Each row was made from one small tree. Brackets hold a mark, then the marks that hang from it, in the order of their numbers. Every link used is in the known rows. Write each row's tree.
Known rows:
{z_53 {z_76 z_146 z_495} {z_494 z_8 z_607}}: 1.49, 1.47, -2.16, -3.56, 0.35, 2.01, -1.64, 5.45, -0.63, 6.32, -3.75, 0.96, 1.17, -1.24, 4.15, 0.55, -0.85, -8.90, -4.43, -1.01, 5.31, 2.55, -0.96
{z_607 {z_76 z_146}}: -0.01, 3.41, -1.53, 3.06, 0.68, 1.86, 0.74, 1.24, 0.42, 2.58, 3.05, -2.46, -1.94, 1.12, 0.81, 0.97, 2.76, 1.86, -1.64, -0.69, 5.87, -0.44, -2.09
{z_905 z_146 {z_565 {z_437 {z_76 z_495}}}}: 0.28, 3.71, 2.16, -4.56, 0.04, -0.38, 2.41, 0.59, -2.62, -2.81, -0.15, 2.91, -5.69, -1.92, -0.60, -1.57, 3.19, 4.19, 0.71, 0.03, -4.44, -0.29, -1.08
{z_607 {z_76 z_146 z_495}}: -0.66, 3.77, -1.61, -0.05, 2.39, 2.34, 1.93, 1.95, -2.14, 2.47, 3.63, -0.88, -2.81, -1.06, 2.41, -0.44, 1.89, 1.48, -0.40, -0.30, 6.60, 1.00, -2.68
{z_53 {z_76 z_146 z_495} z_494}: -1.10, 3.90, 0.08, 0.43, 1.46, 4.40, 0.23, 2.16, -3.70, 6.88, -1.34, -0.01, -0.33, -1.57, 2.98, 0.64, -1.24, -5.33, -3.03, -0.26, 8.54, -0.05, -4.46
{z_53 {z_76 z_146} {z_494 z_607}}: 0.83, 2.88, -0.95, -1.12, -0.80, 2.80, -2.45, 4.00, 0.15, 6.26, -2.85, -3.13, 1.59, -0.24, 1.36, 1.14, -0.12, -7.22, -4.79, -0.21, 7.13, -0.66, -3.32
{z_494 z_8 z_607}: 2.62, 2.69, -4.50, 1.10, -3.39, -1.76, -4.39, 0.40, 1.79, 1.24, -0.87, -0.03, -0.99, 1.57, -1.36, 2.04, 1.76, -2.70, -1.19, -1.18, -0.36, 2.32, 4.08
{z_495 {z_76 {z_146 z_565}}}: -3.01, -0.33, 1.12, 1.06, 1.37, 0.43, 1.28, -3.01, 0.87, 0.35, 2.11, -2.32, 2.37, 2.32, -1.46, 0.96, 1.56, 3.36, -0.18, 1.08, 2.29, -0.99, -0.41
{z_8 {z_76 {z_146 {z_565 z_437 z_905}} z_495}}: -1.36, -7.79, 3.23, -2.84, 1.39, -1.02, 1.94, -0.31, 1.87, -3.13, -1.15, 1.53, 2.02, -2.79, 1.73, -2.69, -4.85, 0.66, 1.57, 1.68, -3.18, -0.08, 0.08
{z_905 {z_146 {z_565 {z_437 z_76}}}}: 1.13, 1.15, 2.34, 1.19, -1.14, -1.48, 1.23, -2.28, -0.20, -3.18, 1.07, -0.44, -0.65, 0.99, -3.39, 0.63, 1.66, 3.03, 1.37, -0.67, -5.79, -1.55, 0.65
{z_905 z_146 z_565}: -1.21, 5.61, 1.68, 3.72, -2.72, -0.46, -0.12, -2.06, 0.71, 0.08, -0.87, 0.50, -3.88, 0.77, -3.62, 0.99, 4.23, 3.19, -1.73, -2.54, -2.60, -0.80, 1.48
{z_494 {z_8 {z_76 z_146 z_495}} z_607}: 0.06, -1.17, -2.34, -5.31, -2.07, -1.69, -1.78, 4.09, 2.97, 3.21, -0.93, 3.06, -2.14, -1.83, 3.30, -0.68, -0.28, -3.26, -2.05, 1.50, 2.40, 3.56, 2.37
{z_53 z_76}: 0.97, 6.14, 0.26, 6.18, 0.07, 0.83, -1.70, -1.95, -1.14, 2.40, 0.29, -1.96, -2.39, 1.09, -2.17, 2.58, 0.35, -2.03, -1.65, -1.07, 3.31, -0.31, -1.21
{z_495 {z_76 z_146}}: -2.95, 2.54, -0.96, -0.56, 0.76, 1.69, 1.19, -0.95, -0.22, 1.95, 1.49, -1.11, -1.03, 1.84, -0.19, 1.00, 1.97, 3.11, -1.23, 2.49, 6.19, -0.43, -1.86
{z_905 z_146}: -0.96, 6.16, -0.35, 4.28, -2.86, -0.07, -0.33, -2.48, -0.52, 1.24, 0.25, -0.02, -3.03, 0.80, -3.73, 1.93, 2.53, 1.41, -0.94, -1.35, 0.50, -0.29, 1.36
{z_437 z_76}: 0.26, 4.31, -3.03, 3.46, -1.52, 0.28, -3.11, -1.74, -2.48, 0.98, 3.77, -0.47, -3.90, 1.56, -1.85, 1.50, 2.67, 2.65, 2.83, 1.29, 2.97, -0.65, -0.59
{z_8 {z_76 z_146}}: -1.95, 1.00, 0.09, 1.75, -2.53, 0.39, -0.91, 0.26, 2.62, 3.86, 1.06, 0.59, -3.07, -0.09, 0.64, 0.69, 0.27, 0.57, -1.64, 1.68, 5.12, -0.65, -0.74
{z_53 {z_76 {z_146 z_565}} z_494}: -0.41, 0.57, 2.25, 5.01, 0.43, 2.81, -0.89, -0.35, -0.02, 5.22, -1.24, -2.64, 3.73, 1.18, 0.36, 1.95, -0.88, -4.62, -3.13, -2.00, 4.06, -2.15, -2.64
{z_76 {z_146 {z_565 z_437 z_905}} z_495}: -0.55, -3.95, 1.74, -2.36, 2.09, -0.78, 3.22, -1.22, -1.39, -4.18, -0.55, 0.69, 4.64, -2.16, 0.80, -2.60, -4.22, 0.62, 2.30, 0.33, -3.62, -0.31, 0.16
{z_565 {z_905 z_146}}: -1.78, 1.56, -0.68, 4.56, -1.56, -0.65, -0.81, -2.62, -0.32, -1.96, -0.91, 0.43, -1.01, 0.75, -3.59, 0.52, 0.02, 1.88, 1.64, -0.87, -2.21, -0.25, 2.29
{z_146 {z_565 z_905}}: -0.78, -2.45, -0.29, 6.87, -0.37, -1.24, -2.96, -5.01, 0.00, -3.13, 1.01, -1.88, 2.86, 1.55, -3.74, 0.69, -1.35, 1.83, 3.75, -1.21, -3.35, -0.83, 2.95

Write each row's tree:
0.59, 1.33, 2.31, -1.99, 0.46, -1.09, 2.27, -1.72, -2.59, -3.24, 1.49, 1.24, -1.46, -1.33, -2.07, -0.72, 0.96, 2.88, 2.52, -0.16, -4.92, -0.11, 0.23 -> {z_905 {z_146 {z_565 {z_437 {z_76 z_495}}}}}
0.92, 3.65, 2.21, -1.16, -1.44, -0.84, 1.33, 0.03, 0.01, -2.82, -0.70, 1.21, -5.02, 0.40, -2.07, -0.22, 3.97, 4.42, -0.48, -0.46, -4.95, -1.66, -0.65 -> {z_905 z_146 {z_565 {z_437 z_76}}}
1.07, -4.01, 1.09, 3.62, 0.19, -1.15, -0.70, -4.11, 0.58, -5.13, -1.04, -1.58, 3.26, 0.88, -2.93, 0.08, -2.93, 1.23, 2.14, -0.82, -6.00, -1.38, 1.76 -> {z_146 {z_565 z_437 z_905}}
-0.30, -0.47, -0.28, -3.48, 1.10, -0.79, 1.69, 0.11, -3.65, -4.72, -0.26, 2.74, -2.78, -1.87, -0.72, -2.17, -0.96, 2.96, 3.87, 1.85, -3.65, 0.31, -0.36 -> {z_565 {z_437 {z_76 z_495}} {z_905 z_146}}
2.71, -2.31, 2.37, 2.21, 0.48, 1.82, 1.00, 1.43, 2.42, 3.33, -4.54, -0.01, 4.77, 1.81, 2.65, 2.13, -2.11, -6.70, -5.34, -2.73, -1.10, -0.98, -0.69 -> {z_53 {z_76 {z_146 {z_565 z_437}}} {z_494 z_8}}
0.10, -1.86, -1.32, -2.34, 0.42, -0.38, 1.37, 1.37, -1.37, -3.13, 0.50, 0.58, 0.58, -0.15, 1.22, -1.92, -1.71, 2.29, 2.85, 2.98, -0.70, -1.72, -1.94 -> {z_565 {z_437 {z_76 z_146}} z_905}
-0.74, -0.56, -1.30, 2.31, -3.22, -0.96, -1.32, 1.14, 4.41, 3.85, -0.34, 2.91, -2.52, 1.28, 2.02, 1.61, 0.34, -0.80, -2.41, 0.48, 2.43, 1.01, 2.17 -> {z_494 {z_8 {z_76 z_146}}}
1.85, 2.28, -1.76, 6.79, -1.22, 2.87, -4.11, 0.35, 0.18, 5.90, -3.24, 0.26, -1.29, 2.72, 0.88, 4.07, 0.26, -6.18, -3.95, -2.68, 3.66, 0.52, 0.15 -> {z_53 z_76 {z_494 z_8}}
3.32, 1.41, -2.87, 2.09, -1.65, 1.57, -5.55, 2.69, 1.42, 5.38, -4.19, -1.31, 0.04, 2.02, 0.36, 3.18, 0.40, -8.42, -4.54, -2.17, 2.99, 1.55, 0.70 -> {z_53 z_76 {z_494 z_8 z_607}}
0.21, -0.55, -0.18, -0.34, -0.46, -0.98, 0.63, -0.27, -1.15, -4.72, -0.68, 1.13, -2.00, 0.30, -2.24, -0.84, -0.13, 3.07, 2.75, 1.22, -4.33, -1.26, 0.23 -> {z_565 {z_437 z_76} {z_905 z_146}}
-1.94, -6.55, 2.29, -2.13, 2.96, -0.08, 2.88, -2.32, 1.74, -4.88, -1.08, -1.62, 4.82, 1.59, -0.58, -1.05, -2.29, 3.29, 0.83, 2.01, -2.66, -1.59, -0.43 -> {z_495 {z_76 {z_146 {z_565 z_437 z_905}}}}
-1.86, -2.61, 0.17, 4.29, -0.13, -1.28, -0.20, -2.78, 0.50, -2.13, 0.90, -1.21, 5.07, 0.73, -1.32, -0.67, -1.86, 1.37, 2.70, -0.44, -1.99, -1.24, 1.65 -> {z_76 {z_146 {z_565 z_905}}}
0.23, 2.32, 0.96, -6.27, 1.04, 0.20, 3.04, 2.57, -2.77, -1.17, 1.03, 2.43, -3.14, -2.35, 2.78, -2.61, 1.65, 3.23, 0.68, 1.71, -0.51, -0.67, -3.27 -> {z_905 {z_565 {z_437 {z_76 z_146 z_495}}}}
0.66, -4.54, 0.08, -1.05, 2.36, -1.18, -0.23, -2.29, -3.32, -5.94, 1.68, 0.51, 0.96, -1.13, -0.73, -1.95, -2.51, 2.62, 6.10, 1.29, -5.22, -0.29, 0.15 -> {z_146 {z_565 {z_437 {z_76 z_495}} z_905}}
1.57, 0.16, 0.42, -1.32, 1.05, -0.46, 0.27, -2.11, -3.38, -2.74, 2.92, 0.19, -0.88, -0.97, -0.79, -0.45, -0.12, 2.27, 3.53, 0.83, -2.66, -0.13, -0.73 -> {z_146 {z_565 {z_437 {z_76 z_495}}}}
-0.76, -8.82, -0.61, -3.57, -0.36, -3.61, -2.23, 1.86, 4.34, -1.65, -1.59, 2.28, 3.39, -1.61, 2.08, -2.19, -3.09, -2.56, 1.75, 0.60, -3.86, 2.99, 4.82 -> {z_494 {z_8 {z_76 {z_146 {z_565 z_905}} z_495}} z_607}
2.02, -1.62, -1.91, -2.49, 1.89, -1.38, 0.10, 3.03, 1.95, 0.18, 1.63, -1.08, 2.18, -0.25, 2.39, -0.60, 1.84, -1.79, -0.65, -2.38, -0.51, 3.23, 2.38 -> {z_494 z_8 {z_607 {z_76 {z_146 z_565} z_495}}}
-3.41, -6.46, 1.75, 0.50, 0.75, -1.15, -0.29, -1.23, 1.14, -1.15, 0.89, 1.32, 1.78, -2.05, 1.01, -2.07, -3.43, 1.29, 3.15, 1.27, -0.62, 0.40, 1.14 -> {z_8 {z_76 {z_146 {z_565 z_905}} z_495}}
1.97, -5.60, 1.16, -7.17, -1.02, -2.76, 0.66, 2.99, 4.69, -0.59, -2.28, 2.05, 1.54, -2.05, 2.81, -1.32, -2.25, -3.33, -2.20, 0.52, -4.14, 2.49, 2.79 -> {z_494 {z_8 {z_76 {z_146 {z_565 z_437}} z_495}} z_607}
2.62, -1.88, -1.86, 0.83, 0.17, -1.70, -1.05, 2.50, 4.36, 0.26, 1.18, -2.76, 3.03, 2.08, 0.86, 0.77, 2.66, -1.43, -1.90, -2.81, -1.17, 1.77, 2.93 -> {z_494 z_8 {z_607 {z_76 {z_146 z_565}}}}
1.01, 1.83, 3.28, 2.66, -1.65, -0.99, 1.97, -3.46, 1.40, -2.43, -1.07, -1.06, 0.65, 0.62, -4.21, 1.29, 0.58, 1.45, -1.40, -2.32, -6.02, -1.22, 1.69 -> {z_905 {z_146 {z_565 z_437}}}
-1.12, -1.90, 2.60, -2.53, 1.89, 0.81, 3.50, -2.17, 1.35, -1.76, 0.09, -2.14, 2.65, 1.70, -0.70, 0.32, 0.09, 2.99, -1.65, 1.52, -0.29, -1.52, -1.42 -> {z_495 {z_76 {z_146 {z_565 z_437}}}}
0.51, 2.91, -1.09, -5.59, 0.96, 0.71, 2.88, 2.12, -3.91, -0.12, 2.27, 1.87, -2.32, -2.32, 2.75, -1.78, -0.26, 1.38, 1.45, 3.01, 2.59, -0.16, -3.43 -> {z_565 {z_437 {z_76 z_146 z_495}}}
0.48, 0.61, -3.29, -4.72, 1.05, 4.01, -1.47, 5.66, -1.34, 5.54, 0.31, -2.67, -0.97, -1.45, 3.48, -0.51, 2.01, -3.40, -2.46, -0.40, 8.97, 1.17, -3.59 -> {z_53 {z_494 {z_607 {z_76 z_146 z_495}}}}
-2.43, -3.26, -0.72, -0.30, 2.11, -1.41, 0.32, -1.00, -3.36, -2.99, 3.57, 1.09, 2.90, -1.39, 0.70, -2.66, -1.46, 2.89, 6.59, 1.68, -1.03, -0.16, 0.15 -> {z_437 {z_76 {z_146 {z_565 z_905}} z_495}}
